Each row comes from the steps of one path. Every step used is in the known rows, and no mark comes twice. Write the path behind each row, first mark first.
Known rows
p-m-k-j: [ -1 -27   5  -9  11  16  29 -22 -16   8   2  -3   2  15   0 -11   9 -15
  33  -9  10 -20 -22 -15   6]
p-e-f-m-k-j: [  8 -20   3   3  -1  23  20 -37 -31  13 -13  24  25  24  14   0 -23   8
  19 -15  50 -37 -15 -10  10]
m-p: [ -9  -7  16   5   1  -2  10 -17 -15 -17   6  11  -1  15   0  -4  12 -15
  17  -8  -9 -11 -24   1  -4]
e-p-j-f-m-k: [ 15 -23  -4  -4   5  -4  22   0 -30 -14  10  -3  33  35  -3  20  28   4
  -5  -7  26 -27 -47  17   1]
e-p-j-k-m-f: [ 11  -7  -2 -16  15 -14  25  16  26   9 -18  -2  -9  42  31   8  26 -16
  -7 -17  23 -14 -25  25   3]
f-m-p-e: [-10  -2   9  -2  -2  27   8 -25 -14 -16   7  16  28  13  12 -10 -15 -12
  17 -25  20 -36 -29   1  -8]
k-m-v: [  2 -23   5 -20  12  22  15   5  -5 -12 -12  27  13  15   7  20   0 -23
   3 -11   7  -6  11  11  -5]
v-m-p-e-f: [-16  15  -1   8 -12  13   8 -32  -8   5 -12 -12   8  32  24 -15  -6 -10
   9 -33  33 -11 -27 -14  16]
j-k-m: [ -3  -1   1  -7   9   8   7   5  14 -13 -22 -14  -5   8   9  16  17  -3
  -8 -19   7  -5  -1  -1   2]
e-p: [ -3  -8  -7  -3  -5  -4   1  -8  -2   0  -5   3   3  20 -11   4  13 -12
  -7   2  12  -6 -30  -8   8]
k-j-f: [ 15 -34   3   0  -8  -7  -2   9 -24  -5 -33  -2   3  25  -7  18   7   7
   0 -11  12   3 -20 -17   8]
k-j-f-m: [ 17 -19  -6  -4 -10  11   1   1 -28  -7 -14   0  20  16  -3  26  -6  -1
   3 -13  30 -14  -8 -11   2]
v-m-k-j-p: [ -2  -3   6   4 -12  15  18 -14 -43 -11  -5  -4 -10  18  21  -3  19 -22
  24  -2   7   1 -10 -16  18]
k-m: [ -6 -10 -10 -11   4   7   5  -1   7  -9 -15   0   6   6   4   7  -6 -16
   3 -15  13  -9   3   3   2]
k-j-p-m-f: [ 13 -14   8   1   8  22  14  -2  -2  16  -5   8 -25  36  39   1   8 -13
  36 -19  15  -2  -4  -9  -5]
j-p: [  2 -10  10  15  -5  12  -6   0 -21 -15 -10   1 -10  16  12  14  19   0
  12  -6   0   4  -8  -5   0]
v-m-p-e: [-23  11   6  -7 -12  18   8 -20 -11 -11  -7  -9  14  18  17 -26  -1 -23
   8 -31  13 -15 -36 -15  11]
k-j-p-e-f: [ 17 -35   3  23  -8  16  -2 -13 -25  18 -46   1  -8  38  33   9 -16   7
  25  -9  40  -3 -14 -15  16]
f-m: [ -3   7  -3  -6  -5  24   0 -12 -16  -7   8  10  20  -1  -4  11  -5 -12
   4 -11  26 -22  -3  -5   2]
p-m: [ -9  -6  -3  -7   8  22   5 -11   8   7   1 -17   2  11  -2  -3   7 -12
  14 -19  16 -12 -17 -15   2]
f-m-v: [  5  -7  10 -14   3  38  10  -8 -27 -10  10  36  26   9   1  23   1 -18
   2  -6  19 -19   5   6  -4]
p-e-f-m: [  1   0  -5   6  -6  30  -3 -25  -8  13 -13   8  25  21  13   7 -23  11
   2 -25  55 -28  -9 -10   7]
v-m-k-j-f: [  1 -10   1  -8 -11  -3  16  -3 -38 -12 -13  -9  10  23  -1   3  24   2
  -1 -18  10   1 -23 -22  17]
v-m: [-16  21  -8 -10 -15  14   0  -7 -12  -3  -4 -16   5   4   1  -6  10 -21
  -5 -17  19  -2 -10 -21  21]
p-j-k-m: [  6 -18   1  -8  10   2  15  14   7  -3 -32 -28   0  13  18  16  15 -18
   4 -15  20 -15 -17  15  13]
k-m-p: [ -8  -9   2  -4   9   0  17 -12   4 -22   2   7   4  15   9   2  -3 -27
  19 -16  -5 -13  -9  14  -9]
j-k-m-p-e: [-11 -11  15  -4  12  11  14  -8  14 -21 -24  -6   4  21  23  -4   5  -2
   6 -33   1 -20 -27   6 -10]
e-p-m-k-j: [  2 -29  -6 -12  11   9  31 -26  -7  14   7  -4   2  28  -3 -10  11 -25
  24   1  15 -18 -37 -13   7]
j-p-e: [ -3 -20  11  11  -6  24 -10   0 -18 -11 -27   3   0  20  20  -1   5  12
   9 -18  13  -8 -22 -12   1]

Which path is each row?
[  0 -24   1  -6   9  -7  26  -4  -3 -12  -8  -7   9  18  20   2  -7 -41
  31 -11   9 -22 -24  29   2]
k-m-p-j
[ 16 -34  -7  -1  -5 -19   5  18 -13  -1 -23 -21  13  40  -6  18  25   0
 -13  -5  23  -5 -52   6  12]
e-p-j-f
[ -1 -10   9   2  -2  18   3  -8 -18 -27  -3   8  35  27   9   7  -1  17
   2 -37  16 -26 -35   1 -17]
j-f-m-p-e
[  3  -4   8   1   4  10  10  -7 -32 -28  15  14  30  18  -8  22  27  29
  -9 -21   8 -19 -16  -1 -12]
j-f-m-k
[-20  21   2  -5 -10   5  12 -19 -14 -15  10 -10   2  12   7 -12  12 -33
  11 -17   2  -5 -22 -10  10]
v-m-p
[ 11  -6   2  14   0   5  20 -28 -22   6  11   0  15  28  20  15  -9 -24
  30  -8  41 -30 -23  22   6]
e-f-m-p-j
[ 16 -16  11  15   0  52   2 -14 -29   1 -11  32  19  37  36  33  -9   9
  12 -19  41 -15   6   7  -4]
j-p-e-f-m-v
[-14 -18   4  -8   8  12  13 -13   8 -17 -15   9  15  19  19 -11 -17 -18
  17 -30   7 -23 -22   9  -9]
k-m-p-e
[ 12 -38  15   1   0 -10  14  -1 -37 -14 -18  12   8  28  -9  11  25  21
   3  -9  -2  -5 -26 -12   2]
m-k-j-f
[ 13 -39  16  25  -1  12  13 -25 -37   8 -30  15  -5  41  31   4   1  20
  27  -9  27 -10 -21 -11  10]
m-k-j-p-e-f
[  9  -5   9 -13  17  -4  21  19  17   5 -21   1 -11  29  36   7  23  -9
   2 -27  19 -16  -9  22   3]
p-j-k-m-f
[  2 -29  15  -3   2  -1  20 -17 -35  -3  -9  20   2  13  -5  -5   9  -8
  19   2   1 -15 -21 -11  12]
m-k-j
[ -3   6  -7 -14  13   9  16  -9  26  19  14   8  -6  40  13 -10  20 -11
   2 -21  19 -10 -26  -6  -5]
e-p-m-f
[  8 -38   9   6 -10  21  -4  -2 -26  -1 -42   5  -4  23  24  -3 -12  -6
  25  -9  21  -7 -21 -16  10]
k-j-p-e
[  4 -15   6  -7  -1  17  23 -26 -38  -6   9  24  18   4  -1   1  -6 -16
  22  -1  19 -30  -9  -4   4]
f-m-k-j
[ -8  11  11  -3  -6   0  20  -5 -14  -8  -6 -36  -6  18  22  -4  34 -32
  14 -17   9 -11 -41   3  22]
v-m-p-j-k
[ 11 -37  -7  -7  12  -1  25 -10 -10   3  -3 -15   7  43  -6   6  26   4
   8  -8  11  -7 -45 -14  -1]
e-p-m-k-j-f
[  6 -25  -8  -7  -5  -9  11   1  -9   9 -15 -10   6  25  -2   1  11 -27
   4   6  26 -16 -45   8  20]
e-p-j
[ 17 -34   1 -19  17   8  27  17   6   0 -25  -3   6  33  17  28  24 -32
  -4  -1  18 -10 -24  27   8]
e-p-j-k-m-v
[  2  11   2  17   0  11  12 -37 -14  -3  19  14  12  23  11  16  -7  -9
  20 -13  27 -21  -7   7  -4]
e-f-m-p
[  4 -42  22   9  -1  18  13 -11 -40 -10 -27  18  -1  26  23  -9   4   8
  27  -8   7 -15 -27 -11   5]
m-k-j-p-e
[-13  32   0 -15  -8   7   6  -3  -4   5   5  12  -5  21  18 -13  18 -12
  -8 -31  17  -4  -3 -14  11]
v-m-f
[  5 -17  14 -16  18  23  15  10   3 -15 -20  13   3  18  12  28  25  -9
  -8 -16   0  -2   8  10  -5]
j-k-m-v
[ 19 -20  -4  19 -12  35   0 -21 -26  15 -28   7   9  29  36  18 -32  -2
  28 -13  56 -18  -3  -9  10]
k-j-p-e-f-m
[ -1  10  10 -11  15   2  14   9  24  -6 -12  14 -14  24  27   9  26   8
 -11 -32   4  -7   6   7  -9]
j-k-m-f
[  9 -27  -2   6   1  27   8  -7 -12   9 -14 -19 -16  21  21   8   0 -24
  40  -6  17  -1 -10 -15   5]
k-j-p-m
[-11   4   2  -7 -10  -1  20 -10 -21  -4   1 -23   5  17  16 -13  10 -47
  23 -14  18 -14 -37   5  22]
v-m-p-j
[  2 -16  25   7   6  -9  18  -2 -14 -11 -12 -17  -8  21  14   3  33 -15
  17  -9  -1 -17 -45  14   7]
m-p-j-k
[  5 -16  13  -1   2  -1   7   9 -12   1 -27 -23  -4  14   7  10  31  -5
   2  -9  16 -14 -35   2  18]
p-j-k
[ -4 -13  13  17   1   4   5 -29 -10   2 -17  11   6  36  16  -6  -6   8
  15 -25  20 -16 -33  -4   2]
m-p-e-f
[ 14 -16  10 -10   2  30   4  10 -29 -21   2  27  32  23  -3  41  17  10
 -13 -19  16 -10   0   4 -11]
j-f-m-v
[ -2   3   0 -15  11   1  12   4  16  -2  -5  28  -3  22  20   1   2  -7
   0 -29  11 -10  10   9  -9]
k-m-f
[ -3  -3   5   7   3  28  12 -34 -22   3   2  22  30  24  12   2  -6  24
   4 -24  41 -35 -16  -4   2]
p-e-f-m-k
[  5  10 -10  10  -5  18   1 -24 -13   8   4   7  14  16   5  22  -9   1
   3 -13  45 -17   3  -6   7]
e-f-m
[ -6  -7 -16  -9   6  15  10 -14  16  11   5 -21   2  22  -6  -2  12 -21
   5  -9  21  -9 -33 -14   5]
e-p-m
